What can hang from each mark:
mutor: ribig
nife: ribig rosat
delo: romugup rosat
kiduf: romugup
kamagu: mutor voto
romugup: delo nife
rosat: kiduf
ribig: delo kiduf mutor

Known rows, with every way that one mark hangs from another:
romugup{nife{rosat{kiduf}}}: [ 0.205  2.401 -0.165  0.691 -0.285  1.381  0.543 -0.429 -0.527 -0.535
  3.110  1.428  0.247 -2.272  1.525  0.915  0.155 -2.525  1.229  1.370
 -0.104 -0.382 -0.620  1.077]
kiduf{romugup{delo}}: [-0.663  0.908 -1.200  0.139  1.950 -1.010  0.423 -0.747 -0.810 -0.222
  1.930 -0.748 -0.073  1.974  0.786 -0.184 -1.884 -1.022  1.627  0.759
  1.018 -0.238  2.353  0.401]
mutor{ribig}: [-0.920  0.496 -0.919 -0.391 -3.389  1.864  0.549  0.268  0.346 -0.938
 -0.745 -0.545  0.976 -0.571  0.364 -0.396 -0.611 -1.636  1.004  1.450
  0.464  0.384 -1.071  0.226]
romugup{delo nife{ribig{kiduf} rosat}}: [-0.295  3.141  2.200  0.572  0.546 -1.726  1.197 -0.035 -0.322 -0.717
  5.761  1.008 -1.487 -4.045  1.524 -2.260 -1.220 -3.128  1.272  1.091
  0.480 -1.178 -0.402  2.004]
kamagu{mutor{ribig{kiduf}} voto}: [-2.606  2.446 -0.248  2.769 -3.344  1.660  1.332  1.030  1.949 -2.722
 -1.148 -0.044  1.822 -0.248  0.866 -1.629 -0.506 -2.786 -0.089  1.766
 -0.947  0.671 -2.150 -0.439]
nife{ribig rosat}: [-0.578  0.319  0.551 -0.083 -0.881  1.858 -0.204 -0.469 -1.082 -1.708
  3.308  2.003  0.035 -3.012  0.365  0.866 -1.053 -1.223  2.271  1.424
  0.795 -1.280 -1.492  1.103]
mutor{ribig{delo kiduf{romugup}}}: [-2.972  2.203 -0.425 -0.394 -0.889 -0.711 -0.954  0.516 -0.001 -1.187
 -0.267 -0.901  0.242  3.215  1.017 -3.131 -1.851 -0.065  0.843  0.971
  0.525 -1.183  1.299  1.257]
nife{rosat}: [-0.452 -0.237 -0.413  0.049 -0.443  1.906 -0.131 -0.570 -1.629 -1.433
  2.277  1.447  0.874 -1.151  0.472  2.358 -0.578 -1.066  1.497  1.394
  0.046 -0.854 -0.491  0.708]
kamagu{mutor{ribig{delo kiduf}} voto}: [-3.815  3.082  0.388  2.759 -2.531  0.528  0.575  0.922  1.975 -2.914
 -0.395 -0.137  1.077  1.376  1.013 -2.370 -1.071 -3.202 -0.579  1.817
 -1.129 -0.421 -1.911 -0.147]
delo{romugup}: [-0.135  0.645 -1.193  0.277 -1.513  2.277  0.192  0.299 -1.137 -1.355
 -0.680 -0.173  0.912  1.415  0.214  0.691 -1.746 -0.524  1.009  1.209
  0.406 -0.112  1.464  0.247]
ribig{delo kiduf{romugup}}: [-2.664  1.841 -0.023  0.381  1.748 -1.439 -1.290 -0.380 -0.802 -1.179
 -0.382  0.269  0.587  4.412  1.286 -1.939 -1.968 -0.049  0.523  0.788
 -0.163 -1.385  2.675  1.611]
delo{rosat}: [ 0.007 -0.329 -0.264 -0.068 -0.436  3.333  0.630 -0.154 -0.894 -2.142
 -0.437  1.510  0.671  1.160  0.590  2.282 -1.114 -1.793  1.447  0.980
 -0.862 -0.128  0.752  1.181]
nife{ribig}: [-0.791  0.723  0.379  0.300 -1.192  1.386 -0.071 -0.533  0.265 -1.260
 -0.064  1.071  0.370 -1.330  0.417 -0.462 -0.982 -1.671  1.358  1.319
  0.443 -0.093 -0.724  0.895]
nife{ribig{kiduf{romugup} mutor} rosat}: [-2.906  2.059  0.523 -0.023  0.393 -1.151 -1.044  0.149  0.113 -2.125
  1.499  0.866  1.540 -1.394  0.425 -1.132 -1.258  0.228  3.056  0.368
  1.156 -1.619  0.415  1.914]
mutor{ribig{delo{rosat} kiduf}}: [-1.667  1.518  1.132 -0.779 -2.539  1.966  0.579  0.835  0.148 -2.462
  0.665  0.465 -0.132  2.414  1.507 -1.715 -1.751 -1.836  0.814  1.175
 -0.930 -1.319  0.159  2.511]
delo{romugup{nife} rosat}: [ 0.505  1.741 -0.684  0.658  0.248  3.696  0.657  1.362 -1.521 -2.120
  0.004  0.617 -0.037 -0.110  0.130  1.688 -1.917 -1.796  1.231  0.753
 -0.251  0.071  2.232  0.120]
kiduf{romugup{nife}}: [-1.445  2.145 -1.667  1.256  2.610  0.086 -0.926  0.139 -0.933 -0.469
 -0.975 -0.017  0.476 -0.241  0.001  0.495 -0.956 -1.348  0.929  0.651
  0.601  0.590  2.096 -0.850]
delo{romugup{nife{ribig rosat}}}: [-0.126  2.336  0.069  0.625 -0.255  1.955 -0.128  1.051 -1.572 -1.742
  3.664  1.259 -0.519 -4.319 -0.211  0.337 -1.774 -1.482  1.831  1.192
  1.325 -1.001 -0.037 -0.031]
rosat{kiduf{romugup}}: [-0.513  1.516 -1.581  0.047  0.435  1.140 -0.184 -0.947  0.058 -0.540
  0.305  0.199  1.011  2.695  1.582 -0.182 -0.954 -0.234  1.645  0.994
  0.567 -0.078  1.559  1.228]
kiduf{romugup{delo{rosat} nife{ribig}}}: [-0.252  2.570  0.206  0.610  3.308  0.732  0.794  0.335 -0.609 -1.315
  4.128  0.641 -1.816 -1.572  0.503 -0.616 -2.484 -2.497  2.387  0.381
  1.061 -0.278  1.996  0.601]
kamagu{voto}: [-2.674  0.692 -1.160  2.355 -0.998  1.629  0.652 -0.462 -0.066 -1.816
 -0.908  1.281  1.499  0.313  0.521  0.680 -1.136 -2.333  0.250  1.699
 -0.677  0.315 -0.790 -0.265]
romugup{delo{rosat}}: [ 0.574  0.162  0.275 -0.246  0.146  1.748  1.858 -0.392 -0.685 -1.479
  2.717  0.597 -0.449  1.241  1.135  1.402 -1.662 -2.584  1.490  0.951
 -0.371 -0.348  1.198  1.728]
kiduf{romugup{delo nife{ribig rosat}}}: [-0.643  2.623  0.020  0.655  3.109 -1.174 -0.023 -0.039 -1.401 -0.597
  6.416  0.641 -1.799 -3.868  0.384 -0.681 -1.966 -1.985  2.446  0.777
  1.873 -1.055  0.732  0.114]
rosat{kiduf{romugup{delo nife{ribig}}}}: [-0.246  4.133 -0.022  0.704  1.820 -1.080  0.922 -0.548  1.080  0.353
  4.204 -0.269 -1.398 -1.129  1.690 -2.931 -1.547 -2.403  1.833  0.727
  1.441 -0.042  1.214  1.159]

Rows:
[-2.759  2.881 -0.348  1.057  2.017 -0.637 -1.178  0.627 -0.248 -1.645
  1.974  0.801  0.797 -4.390 -0.734  0.665 -0.754 -1.114  2.855  0.368
  1.703 -0.777  0.229 -0.161] : kiduf{romugup{nife{ribig{mutor} rosat}}}
[ 0.133  2.589 -1.141  0.525  1.790  2.799  0.315  0.117 -0.322 -1.281
  1.094  0.987 -0.007  1.160  1.365  0.727 -1.094 -1.653  1.810  0.487
 -0.126  0.224  2.270  0.978] : delo{rosat{kiduf{romugup{nife}}}}
[-0.669  2.059 -0.915  0.821  3.546 -1.158  0.129 -0.064 -1.984 -0.262
  5.445  0.157 -1.058 -1.909  0.434  0.936 -1.443 -1.798  1.826  0.779
  1.175 -0.778  1.759 -0.271] : kiduf{romugup{delo nife{rosat}}}
[-0.306  1.476  0.521 -0.337 -0.738  2.843  0.659 -0.690  0.227 -1.894
  1.654  1.557 -0.095  3.587  2.058  0.576 -1.454 -2.304  1.097  1.172
 -1.088 -1.294  0.787  2.842] : ribig{delo{rosat{kiduf}}}
[ 0.103  1.974 -1.055 -0.065  1.049 -0.544  1.098 -1.241  0.307  0.221
  2.999 -0.603 -0.031  2.731  2.110 -1.238 -1.432 -1.161  1.862  0.937
  0.939 -0.261  1.844  1.713] : rosat{kiduf{romugup{delo}}}
[-3.204  2.623 -1.452  2.726 -1.003  1.085  0.252  1.035  1.336 -2.823
 -1.260 -0.483  1.785  1.117  0.623 -1.984 -1.218 -1.512  0.730  1.307
 -0.187  0.510 -0.555 -1.060] : kamagu{mutor{ribig{kiduf{romugup}}} voto}
[-0.315  0.996 -1.406 -0.241  0.580  1.680 -0.444 -0.944 -1.237 -0.934
  3.263  1.184  0.808  0.913  1.537  0.972 -0.943  0.094  2.523  1.118
  0.788 -1.169  0.762  1.390] : nife{rosat{kiduf{romugup}}}
[-1.532  1.767  2.369 -0.284 -0.435  1.388  0.044  0.001 -0.069 -2.701
  1.372  2.057 -0.662  1.699  1.558 -1.823 -2.235 -1.734  1.018  0.974
 -0.923 -1.817  0.650  3.251] : nife{ribig{delo{rosat} kiduf}}
[ 1.137  3.443  1.408  0.244  0.183  1.643  2.332 -0.295  1.161 -0.964
  4.765  1.084 -1.935 -1.843  2.049 -1.428 -1.344 -4.191  1.783  0.925
  0.167 -0.165  0.102  2.448] : romugup{delo{rosat{kiduf}} nife{ribig}}
[ 0.884  2.842  0.332  0.492  0.359 -0.298  1.756 -0.696 -0.201  0.218
  6.349  0.560 -0.978 -2.017  2.016 -0.044 -0.289 -3.368  1.178  1.307
  0.332 -0.593 -0.230  1.631] : romugup{delo nife{rosat{kiduf}}}
[-1.607  2.405  0.133 -0.478 -3.570  0.649  0.042  1.237 -0.052 -1.597
  0.196 -1.179  0.174  2.820  1.043 -3.323 -2.323 -0.608  0.236  1.353
  0.297 -1.289  0.795  1.603] : mutor{ribig{delo{romugup} kiduf}}
[-1.822  1.822 -0.134  0.950 -2.215  1.360  0.025  0.705  1.326 -1.881
 -0.109 -0.516  0.661  0.709  0.183 -0.204 -0.515 -2.539  0.329  1.529
 -0.019 -0.146 -1.122 -0.566] : kamagu{mutor{ribig{delo}}}
[-2.177  2.399  1.053 -0.080 -1.312  0.868  0.114  1.230  0.116 -3.145
 -0.941 -0.077  1.236  3.975  0.822 -0.280 -2.371 -0.807  1.192  0.325
 -0.837 -1.813  2.599  2.686] : ribig{delo{romugup rosat} kiduf mutor}
[-2.217  1.678 -0.022 -0.867 -0.438  1.345 -0.471  0.895 -0.542 -2.419
  0.623  0.080 -0.145  3.532  1.269 -1.951 -2.522 -0.424  1.425  0.769
 -0.170 -1.531  1.793  1.900] : mutor{ribig{delo{rosat} kiduf{romugup}}}
[-2.400  2.598 -0.504 -0.169  0.819  1.213 -0.314 -0.115  0.859 -2.233
  0.399  0.409  1.133  4.382  1.224  0.542 -1.533 -0.878  2.379  0.245
  0.002 -1.319  2.219  2.476] : ribig{delo{rosat{kiduf{romugup}}} mutor}
[-0.920  1.700 -0.539 -0.350  1.562  2.355 -0.342 -0.597 -0.566 -1.861
  1.895  1.185 -0.263  4.778  1.843  0.231 -2.188 -0.810  1.773  0.767
 -0.269 -1.404  2.411  2.234] : ribig{delo{rosat{kiduf{romugup}}}}
[ 0.172  3.597  0.116  0.417 -0.109  3.035  0.622  0.782 -0.546 -1.875
  2.068  0.733 -0.976  2.326  1.588  0.114 -2.150 -2.381  0.803  0.938
 -0.458 -1.025  2.081  1.631] : ribig{delo{romugup{nife} rosat{kiduf}}}
[ 0.537  1.811  0.430  0.758  1.429  0.993  1.832  0.200 -0.490 -1.003
  2.755  0.487 -1.070 -0.917  0.891  1.042 -1.302 -3.781  0.983  0.760
 -0.551  0.231  1.385  0.938] : romugup{delo{rosat} nife}
[-0.769  3.586 -0.605  0.926  1.291  0.774 -0.325 -0.232  0.646 -0.401
  1.348  0.763 -0.419 -1.264  1.146 -2.011 -0.913 -1.549  1.738  0.874
  1.103  0.195  0.816  0.747] : rosat{kiduf{romugup{nife{ribig}}}}
[ 0.245  3.046  1.279  0.505 -0.494  2.601  0.596  1.503 -0.532 -2.647
  0.776  0.989 -0.745 -1.183  0.839 -1.730 -2.344 -1.788  1.361  0.681
 -0.193 -0.530  1.664  1.713] : delo{romugup{nife{ribig{kiduf}}} rosat}
[-2.065  4.315  1.028  1.148 -1.548 -0.921  0.159  1.460  1.409 -1.674
 -1.457 -0.615  1.081 -2.018  0.131 -2.713 -1.190 -1.697  1.047  0.408
  0.536 -0.125  1.006  1.353] : delo{romugup{nife{ribig{kiduf mutor}}}}
[-1.691  1.468 -1.093 -0.372 -1.469  0.091 -0.348  0.477 -0.050 -1.116
 -1.173 -0.837  1.253  1.479  0.886 -2.596 -1.234 -0.029  1.365  0.935
  0.804 -0.135  0.886  0.896] : mutor{ribig{kiduf{romugup}}}
[-0.295  1.548 -0.527 -0.459  0.433  1.810 -0.555 -0.874 -0.646 -1.282
  4.294  1.654  0.017 -0.875  1.431 -0.479 -1.372  0.027  3.177  1.146
  1.594 -1.427 -0.221  1.743] : nife{ribig rosat{kiduf{romugup}}}
[-0.365  1.819  1.110 -0.483  1.542  0.217  0.897 -0.132 -0.402 -1.892
  3.581  0.734 -1.046  1.477  1.658 -2.415 -2.827 -1.110  2.513  0.439
  0.442 -1.145  2.308  2.699] : nife{ribig{kiduf{romugup{delo{rosat}}}}}
[-2.861  2.060  1.672 -0.032 -0.743  0.119  0.166  0.369  0.886 -2.760
 -1.226  0.790  1.450  3.251  1.078 -0.068 -1.137 -1.925  0.993  0.384
 -1.379 -1.416  1.465  3.193] : ribig{delo{rosat} kiduf mutor}
[-1.110  3.226 -0.471  0.585  2.662  1.776 -0.233  0.083 -0.368 -1.468
  1.901  1.169 -0.898  2.730  1.559  0.112 -1.668 -2.026  1.313  0.540
 -0.250 -0.873  2.671  1.378] : ribig{delo{rosat{kiduf{romugup{nife}}}}}
[ 1.432  1.222 -0.695 -0.538 -1.952  4.758  1.295  0.252 -0.468 -2.140
  1.281  0.700  0.533  2.729  1.644  0.885 -1.975 -0.893  1.860  1.055
 -0.342 -0.548  1.677  2.092] : delo{romugup rosat{kiduf}}
[-1.400  0.715  0.041 -0.745 -2.150  3.166  0.340  0.672 -0.191 -2.305
  0.837  0.581 -0.251  1.573  0.627  0.275 -1.704 -2.000  1.193  1.235
 -0.301 -1.030 -0.286  1.283] : mutor{ribig{delo{rosat}}}
[-3.106  3.358 -0.579  1.416  1.723 -1.015 -0.982  0.590  1.152 -1.136
 -1.306 -0.170  0.903 -2.630 -0.722 -0.558 -0.875 -1.498  2.065  0.161
  1.420  0.386  0.990 -0.186] : kiduf{romugup{nife{ribig{mutor}}}}
[-2.140  1.113  0.679  0.126 -1.484  0.611 -0.172 -0.036  0.446 -2.007
  1.782  1.234  1.463 -3.485 -0.194  1.034 -0.440 -1.393  2.621  0.937
  0.941 -1.157 -1.576  1.329] : nife{ribig{mutor} rosat}
[-0.780  2.490 -1.109  1.052  3.278 -1.497  0.362 -0.126 -0.628  0.206
  2.093 -0.902 -0.661 -0.058  0.411 -0.372 -1.352 -2.109  0.986  0.630
  0.939  0.357  2.459 -0.376] : kiduf{romugup{delo nife}}
[-2.989  2.693 -1.272  2.644 -2.760  2.625  0.471  1.653  0.882 -3.186
  0.424 -0.678  0.773  1.292 -0.120 -0.615 -2.292 -2.342  0.061  1.833
  0.102 -0.393 -1.130 -1.715] : kamagu{mutor{ribig{delo{romugup}}} voto}
[-1.178  1.513 -1.514  0.928  2.858  0.500 -1.021  0.021 -2.298 -0.962
  2.303  0.987  0.086 -1.911 -0.066  1.808 -0.908 -0.877  1.731  0.806
  0.833 -0.506  1.304 -0.739] : kiduf{romugup{nife{rosat}}}
[ 0.310  1.463 -0.838 -0.461  1.405 -0.057  0.760 -1.230 -0.962 -0.180
  6.260  0.314 -0.364  1.005  2.043 -0.010 -1.496 -0.730  2.601  1.062
  1.306 -1.398  1.157  1.842] : nife{rosat{kiduf{romugup{delo}}}}
[-2.413  1.560 -1.422  2.778 -2.853  2.837  1.061  0.873  1.615 -2.739
 -0.869 -0.014  1.690 -1.144  0.048  0.209 -0.442 -3.211  0.201  1.842
 -0.303  0.946 -2.679 -1.607] : kamagu{mutor{ribig} voto}
[-1.546  1.719 -0.904 -0.424 -3.063  1.804 -0.109  1.105 -0.448 -1.475
  0.662 -1.208  0.171  1.598  0.189 -1.244 -2.362 -0.877  0.725  1.469
  0.996 -1.036  0.332  0.270] : mutor{ribig{delo{romugup}}}
[-1.306  1.012  1.295 -0.303 -0.134  2.614 -0.106 -0.176 -0.356 -2.532
  1.774  2.161 -0.881  0.741  0.697  0.257 -2.173 -2.020  1.532  1.035
 -0.338 -1.542  0.171  1.912] : nife{ribig{delo{rosat}}}
[ 0.002  3.480 -0.980  0.789  2.217 -1.246  1.040 -0.641  0.438  0.621
  3.057 -0.683 -0.827  0.835  1.826 -1.485 -1.036 -2.316  1.211  0.782
  0.873  0.275  2.113  0.800] : rosat{kiduf{romugup{delo nife}}}
[-2.509  2.485 -0.046  0.339  0.953 -3.520  0.568 -0.216  0.983 -0.602
  0.121 -1.534  1.309  2.440  0.999 -1.943 -1.197 -0.760  1.559  0.184
  0.558 -0.465  2.642  1.937] : ribig{kiduf{romugup{delo}} mutor}
[-2.130  3.046  1.096  1.313  0.760 -0.363 -0.554  0.116  0.322 -0.929
  1.178  1.149 -1.036 -1.629  0.332 -1.264 -1.277 -3.162  0.259  1.169
  0.154 -0.614 -0.131  0.449] : romugup{nife{ribig{delo}}}
[ 0.268  1.102 -1.332 -0.304  0.783  3.479  0.303 -0.585 -0.496 -1.714
  0.724  1.133  0.504  3.153  1.673  1.107 -1.491 -0.460  2.417  0.690
 -0.154 -0.414  2.034  1.876] : delo{rosat{kiduf{romugup}}}
